Known rows, with every step that occurs:
poben/rata/felop/molufe: -13.9, 3.6, -26.1, -8.6, 1.7, 15.5, -5.9, 19.1, 16.4, 14.3, -5.4, 3.8, -17.3, -13.4, 19.1, 12.9, -14.3, -5.5, -12.1, 2.9, 10.1, 14.7
poben/molufe/duroso/kiti/dizu: 4.5, 11.1, 10.6, 13.1, 1.2, 1.6, -19.2, 17.6, 12.9, 19.0, 13.2, -0.5, 15.6, -7.0, 6.5, -12.2, -58.6, -21.4, -26.3, 25.0, -6.9, -4.2
molufe/duroso/rata: 8.9, 27.8, -9.6, -3.4, -4.8, -14.7, -12.4, -2.8, 15.3, -12.3, 14.7, -0.1, 5.4, -20.7, 3.2, -12.5, 3.7, -2.9, -20.0, -7.3, -9.7, 19.4
duroso/rata/felop/molufe: 4.1, 0.5, -17.2, -11.3, 5.5, -2.8, -13.7, 1.9, 17.0, 12.1, 14.6, 9.2, -5.7, -16.2, 21.0, -6.7, -0.8, 8.5, -27.0, -17.3, -2.2, 15.1
poben/molufe/felop: -14.9, -4.8, -4.0, 6.0, 1.6, 15.5, -13.2, 28.5, 9.1, 19.3, -1.5, -5.0, -12.0, -27.1, 7.6, 2.0, -16.8, -8.5, -2.6, 1.0, -3.7, -3.9
molufe/felop/rata/duroso/kiti: 1.5, 19.3, -5.9, 12.7, -9.9, 15.2, -31.4, 7.3, 31.0, 9.2, 15.0, 16.3, -1.1, -22.9, 26.0, 4.3, -11.5, -24.5, -5.8, -15.0, 1.4, 14.0
molufe/felop/rata: -0.1, 16.3, -13.4, -3.3, 1.9, 24.6, -6.9, 5.1, 20.5, 7.7, 6.0, 3.6, -16.9, -30.2, 10.9, 8.0, 10.5, -9.5, 5.5, -22.6, -10.1, 4.7
rata/felop/molufe/duroso/kiti/dizu: 7.1, 17.2, 2.0, -3.2, 6.0, 6.3, -17.0, 3.3, 31.0, 27.2, 16.8, 4.6, 12.3, -6.1, 24.4, -14.0, -56.2, -14.5, -31.0, 2.3, -11.5, 12.6
molufe/duroso/kiti/dizu: 14.0, 20.2, 13.0, 8.9, -2.3, -2.7, -14.9, 2.2, 17.1, 8.5, 18.0, 0.7, 16.7, 2.2, 4.5, -11.6, -45.7, -19.4, -24.6, 9.8, -11.0, 5.1
felop/molufe/duroso: -6.3, 21.5, -6.9, -7.4, -0.6, 2.9, 7.2, 6.6, 18.4, 2.4, -6.7, -9.3, 5.8, -26.5, 11.8, -10.3, -6.0, -4.4, -5.2, 9.5, -7.9, 17.5
molufe/felop/rata/duroso/kiti/dizu: 7.8, 10.4, 5.1, 20.6, -7.3, 18.4, -34.3, 12.3, 34.1, 21.4, 16.1, 18.0, 1.8, -18.3, 20.6, -5.2, -30.4, -31.6, -24.3, -25.2, -4.4, 10.9
molufe/duroso/rata/poben: -4.5, 38.2, -6.9, -6.2, -5.4, -6.5, -11.9, -19.1, 1.0, -9.6, 10.0, -6.1, 1.2, -29.2, 11.6, -4.1, 5.7, -7.6, -20.6, 10.8, -2.6, 20.7
kiti/duroso/rata: 7.8, -9.1, 7.5, -3.3, -17.8, -16.3, -12.6, -3.0, 10.3, 3.5, 21.4, 14.9, 13.4, 6.9, 4.9, 2.6, 18.1, -5.5, -19.8, -25.1, -11.4, 8.0
poben/rata/felop/molufe/duroso/kiti/dizu: 0.4, 24.4, -14.1, -1.4, -0.1, 12.9, -19.9, 21.3, 34.3, 23.7, 12.2, 5.5, 1.4, -12.2, 23.0, 1.0, -60.9, -27.4, -36.7, 12.1, -2.9, 18.0
poben/molufe/duroso/kiti: -2.5, 17.0, -1.4, 3.7, -4.5, -1.0, -20.2, 9.3, 10.8, 8.2, 10.8, -6.2, 10.9, -16.5, 13.3, -1.5, -39.7, -12.4, -8.6, 33.7, -0.9, -2.8
poben/rata/felop/molufe/duroso/kiti: -3.5, 30.0, -26.9, -9.5, -3.2, 9.7, -19.3, 13.7, 30.9, 13.0, 10.5, 3.2, -2.9, -18.1, 29.6, 9.6, -42.4, -17.3, -20.0, 21.6, 4.8, 18.7
rata/felop/molufe/duroso/kiti: 4.2, 22.2, -11.2, -12.5, 2.8, 3.7, -17.3, -2.2, 26.6, 15.8, 15.9, 1.7, 9.8, -15.4, 31.1, -2.0, -38.4, -6.0, -14.1, 14.7, -6.2, 12.5
duroso/molufe/felop: -6.1, 4.3, -9.2, 0.0, 4.6, 0.0, -4.2, 13.9, 26.6, 4.9, -7.9, -0.7, -19.3, -31.1, 7.5, 8.8, -1.7, -1.0, -8.9, -5.2, -12.0, -0.8
duroso/kiti/dizu: 13.1, -2.9, 19.3, 11.2, -2.1, 0.0, -16.0, 4.7, 3.9, 15.2, 18.8, 7.3, 13.0, 14.4, 2.9, -4.2, -36.1, -11.5, -24.7, 4.5, -1.8, -7.2

Rows:
10.7, 3.1, -14.6, -6.7, 5.6, -6.7, -20.8, -8.3, 10.2, 2.6, 18.0, 11.3, -5.2, -3.2, 11.0, -2.9, -1.1, 7.1, -21.3, -19.8, -2.6, 8.0
duroso/rata/felop
-12.9, 37.8, -8.0, -12.0, -4.9, -0.4, -5.5, -9.1, 7.3, -3.4, 6.3, -8.3, 3.1, -40.7, 21.2, -10.4, 9.5, -5.5, -27.4, 14.5, -3.3, 27.6
felop/molufe/duroso/rata/poben
-17.2, 13.2, -5.8, 2.3, 0.1, 12.5, -27.6, 10.4, -1.0, 14.4, 8.9, -4.3, -13.4, -42.8, 17.7, 4.9, -1.7, -8.5, -23.6, 4.4, 2.2, 4.9
duroso/rata/poben/molufe/felop
-20.3, -0.9, 4.9, -2.2, -15.0, 9.1, -27.1, 7.4, 5.0, 21.5, 15.0, 8.3, -1.0, -28.1, 23.0, 16.2, 1.8, -16.2, -24.7, -7.1, -7.8, 5.7
kiti/duroso/rata/poben/molufe/felop
1.3, 25.5, 0.0, -4.1, -4.8, -2.6, -7.4, 4.8, 22.2, 8.4, 11.3, -4.5, 14.3, -18.8, 21.3, -5.4, -23.3, -8.7, -12.8, 18.2, -4.9, 11.8
felop/molufe/duroso/kiti
-7.4, 9.1, -9.1, 18.0, -6.5, 20.5, -36.7, 21.8, 26.5, 20.0, 8.4, 12.9, -3.0, -36.0, 27.2, 5.6, -27.5, -25.2, -7.9, 0.7, 3.8, 6.5
poben/molufe/felop/rata/duroso/kiti
-3.2, 7.2, -11.9, 8.7, -3.9, 6.1, -7.4, -3.6, 13.2, -5.0, -5.1, 11.0, -1.7, -14.5, 11.4, -1.8, 7.1, -14.6, 3.3, -9.9, 4.8, 16.6
felop/rata/duroso
-10.2, 31.8, 0.5, 4.4, 3.1, 25.0, -20.9, -3.3, 5.7, 19.4, 11.2, -4.2, 3.3, -29.4, 20.2, 4.0, -42.7, -25.7, -18.8, 39.6, -6.3, 0.1
felop/rata/poben/molufe/duroso/kiti/dizu
-5.4, -4.7, -13.0, -12.2, 8.0, 11.4, -1.9, 2.8, 14.0, 16.0, -1.7, 2.5, -5.3, -7.0, 20.3, -1.0, -12.1, 4.6, -4.7, -4.6, -0.4, 8.6
rata/felop/molufe
-12.7, 25.6, -33.8, -11.4, 0.7, 12.4, -2.7, 14.5, 28.5, 7.2, -6.8, -1.1, -12.7, -26.5, 22.0, 5.4, -24.7, -13.8, -12.2, 8.4, 0.7, 24.4
poben/rata/felop/molufe/duroso
-24.0, 10.3, -13.5, -6.0, 7.0, 27.6, -5.5, -8.6, -13.9, 8.5, -5.7, -6.2, -13.7, -32.7, 15.5, 17.0, 1.5, -7.2, 6.1, 28.7, 3.9, -1.9
felop/rata/poben/molufe
-7.4, 1.4, 10.5, -7.5, -17.9, -7.7, -14.7, -19.0, -6.1, 5.0, 17.3, 9.6, 9.8, 0.1, 14.6, 16.2, 17.1, -9.1, -20.8, -4.3, -4.4, 10.3
kiti/duroso/rata/poben
-5.6, 13.0, -21.2, -5.0, 6.4, 12.9, -3.4, 5.4, 33.6, 2.9, -4.2, 0.6, -27.6, -45.3, 10.9, 16.2, 11.9, -3.7, -2.9, -11.4, -15.6, 1.4
duroso/molufe/felop/rata
-8.5, 0.3, -10.5, -10.4, -5.4, 12.3, -5.0, 3.4, 40.0, 13.9, 1.6, 13.2, -14.7, -31.4, 16.0, 26.1, 18.5, -12.2, -1.8, -24.6, -24.8, 1.9
kiti/duroso/molufe/felop/rata
-26.4, -0.1, -2.1, -0.6, 4.2, 14.9, -5.7, -0.1, -18.7, 8.4, -9.0, -8.4, -5.4, -18.0, 10.9, 9.7, -10.8, -5.7, -1.7, 33.4, 9.5, -5.0
rata/poben/molufe
-5.5, -17.2, 2.6, -8.3, -9.4, -12.8, 4.9, -2.8, 17.7, 6.3, -2.9, 8.6, 2.7, 0.4, 5.4, 16.9, 5.4, -3.3, -6.0, -4.2, -16.8, -2.3
kiti/duroso/molufe
-5.2, 21.3, -19.5, -15.1, 6.4, 7.6, -2.2, 0.5, 23.2, 10.6, -2.8, -3.3, -1.5, -22.9, 22.9, -8.3, -21.1, -2.3, -5.5, 0.9, -9.3, 19.8
rata/felop/molufe/duroso
-20.7, 25.3, -18.8, -9.8, 8.0, 23.9, -5.1, -6.8, 19.7, 4.7, -8.2, -4.6, -31.3, -51.2, 20.8, 26.1, 16.3, -7.8, -1.3, 5.2, -9.3, 2.7
duroso/molufe/felop/rata/poben
-11.5, 21.5, 10.2, 7.9, 0.6, 9.6, -20.8, 2.2, -2.4, 19.5, 8.5, -8.2, 11.6, -15.7, 15.9, -2.8, -55.4, -24.2, -25.2, 41.3, -2.6, 0.4
rata/poben/molufe/duroso/kiti/dizu
5.9, 20.6, 11.8, 3.8, 0.2, -0.8, -9.4, 13.1, 26.1, 17.7, 14.5, -0.9, 16.7, -9.6, 14.3, -15.3, -42.9, -17.1, -31.2, 10.5, -10.7, 9.1
felop/molufe/duroso/kiti/dizu
-22.6, 10.2, -8.5, -15.6, -7.5, 20.0, -5.8, -11.6, 24.5, 14.4, -1.7, 5.0, -18.5, -39.0, 25.8, 35.7, 19.2, -17.3, -1.0, -5.8, -21.7, 5.4
kiti/duroso/molufe/felop/rata/poben
